What can hang from each mark:
q_117: q_439 q_512
q_89: q_512
q_439: q_117 q_512
q_135: q_246
q_512: q_89 q_117 q_246 q_439 q_495
q_246: q_512

Each row was made from one small tree. Brackets hold a mark, then the marks that hang from it, in the order of their numbers. Every link used is in the known rows. Write each row's tree.
In the rows, 128 means zero.
Known rows:
[q_512 q_89 q_246 [q_439 q_117] q_495]: [128 102 119 111 137 143 102  46 138  88 135 137 154 137  90 166  90 156]
[q_439 [q_512 q_89 q_117 q_495]]: [136  94 139 125 124 153 126  52 134  80 115 129 175 127  91 177  96 158]
[q_117 q_439]: [160  97 137 124 133 115 135 119 153 105 109 125 157 112  97 149 107 175]
[q_246 [q_512 q_117 q_439]]: [125  72 138 122 137 141 151  69 158  70 146 157 166 148 101 141 110 149]
[q_135 [q_246 [q_512 [q_117 q_439] q_495]]]: [142  83 152 137 140 139 163  94 139 110 136 158 147 140  84 202 115 153]
[q_135 [q_246 [q_512 q_89 q_117]]]: [138 100 125 121 130 158 153  74 153  70 142 185 142 131 126 197 117 153]
[q_439 q_512]: [144 102 138 146 104 136 143 106 140  89  98 122 186 111 120 147  99 175]
[q_89 [q_512 q_246 q_439 q_495]]: [122 110 106 138 149 114 101  83 110 121 118 116 176 140  98 174  73 155]
[q_117 q_439 [q_512 q_89 q_246 q_495]]: [131 124 156 115 125 133 116  77 141 113 115 127 170 118  79 204  71 183]
[q_512 q_246 q_439]: [138  96 117 128 122 113 119  92 133 103 126 127 174 128 121 133  97 167]
[q_89 [q_512 q_117 q_246 q_439 q_495]]: [126  86  99 125 147 118 112  57 106 121 125 120 171 154  93 163  79 151]
[q_439 [q_117 [q_512 q_89 q_246 q_495]]]: [122 122 135 119 106 155 132  47 149 104 116 137 166 122 102 182  77 178]
[q_89 [q_512 q_246 q_495]]: [124 136  95 144 129 115 114  98 113 148 104 116 177 131 108 182  75 164]
[q_439 [q_512 q_495]]: [133 107 153 155 116 134 132  97 131 108 102 109 190 116  95 169  93 167]
[q_135 [q_246 [q_512 q_89 q_439]]]: [132  99 140 125 150 153 132  85 154  47 149 181 144 126 121 198 109 147]
[q_89 q_512]: [138 119  99 135 138 122 123 101 137 105 104 129 165 117 125 163  86 164]
[q_246 [q_512 q_89 q_117 q_439 q_495]]: [112  88 145 112 158 153 123  43 155  62 158 160 159 149  77 181 101 135]
[q_439 q_117 q_512]: [149  89 131 139  96 155 157  88 150  81  92 128 172 118 116 136 103 179]
[q_512 q_89 q_117 q_246]: [143 110  91 102 108 137 126  57 141 102 125 148 161 131 128 152 103 169]
[q_135 [q_246 [q_512 q_89 q_117 q_439]]]: [135  77 134 115 148 157 142  60 150  46 155 185 139 140 117 189 115 144]

Write each row's tree:
[125 100  99 132 142 129 112  69 118 114 115 122 163 146  95 164  75 158]
[q_89 [q_512 q_246 [q_439 q_117] q_495]]
[125  94 148 128 153 164 134  64 151  58 151 176 137 137  96 208 106 142]
[q_135 [q_246 [q_512 q_89 [q_439 q_117] q_495]]]
[125 109 121 110 126 157 146  66 169  70 139 172 157 136 113 168 110 154]
[q_246 [q_512 q_89 q_117]]
[145  88 116 123 156 121 124  79 124 122 110 119 155 139  74 177  88 158]
[q_89 [q_512 [q_117 q_439] q_495]]
[134 102 128 109 143 138 115  42 144  96 136 138 154 126  91 178 102 149]
[q_512 q_89 q_117 q_495]
[128 130 127 138 106 144 115  85 125 106 105 122 188 123 104 185  85 173]
[q_439 [q_512 q_89 q_246 q_495]]
[135  95 128 143  94 133 144  75 113 131 103 112 194 138  98 157  93 172]
[q_439 [q_512 q_117 q_246 q_495]]
[140  97 103 102 124 146 113  56 150  68 130 150 150 132 118 143  97 165]
[q_512 q_89 q_246 [q_439 q_117]]
[124 111 152 119 124 159 131  42 161  83 120 140 157 113  95 184  82 169]
[q_439 [q_117 [q_512 q_89 q_495]]]
[130  88 127 132 127 127 122  66 129 116 128 120 166 140  90 145  92 161]
[q_512 q_246 [q_439 q_117] q_495]
[130  74 126 124 133 115 121  52 117 124 138 119 175 149  87 146  96 154]
[q_512 q_117 q_246 q_439 q_495]
[128  71 153 138 150 141 150  69 134  87 153 161 153 146  93 190 111 139]
[q_135 [q_246 [q_512 q_117 q_439 q_495]]]
[133  60 146 122 156 121 120  46 131  96 144 122 164 139  79 148 102 143]
[q_512 q_117 q_439 q_495]
[142 101  98 124 136 115 126  85 111 146 106 117 164 149  83 175  83 167]
[q_89 [q_512 [q_117 q_439] q_246 q_495]]
[130 119 134 156  96 128 133 103 118 132  96 107 199 124 103 166  87 176]
[q_439 [q_512 q_246 q_495]]
[149  89 137 101 152 135 116  57 146  95 130 134 144 130  68 182 103 156]
[q_512 q_89 [q_117 q_439] q_495]
[130 115 107 111 121 133 116  47 129 123 131 135 165 136 101 175  96 159]
[q_512 q_89 q_117 q_246 q_495]
[137  82  85 118 136 121 121  67 116 102 120 132 167 149 118 142  85 159]
[q_89 [q_512 q_117 q_246 q_439]]
[146 103 117 101 130 129 117  63 131 122 124 131 154 139  78 179  97 167]
[q_512 q_89 [q_117 q_439] q_246 q_495]
[128  88 117 132 162 133 112  64 130  90 119 124 155 137  87 166  81 148]
[q_89 [q_512 [q_439 q_117] q_495]]
[140  95 146 121 149 152 146  78 145  86 142 172 137 138  84 219 112 150]
[q_135 [q_246 [q_512 q_89 [q_117 q_439] q_495]]]
[133 117 119 131  96 162 130  66 135  98 100 129 173 129 100 174  88 176]
[q_439 q_117 [q_512 q_89 q_246 q_495]]
[136  95  85 125 130 132 122  79 128  96 110 134 161 141 120 142  82 166]
[q_89 [q_512 q_246 [q_439 q_117]]]
[138  94 145 148 107 153 147  79 140 100  97 117 177 123  91 156  97 171]
[q_439 q_117 [q_512 q_495]]
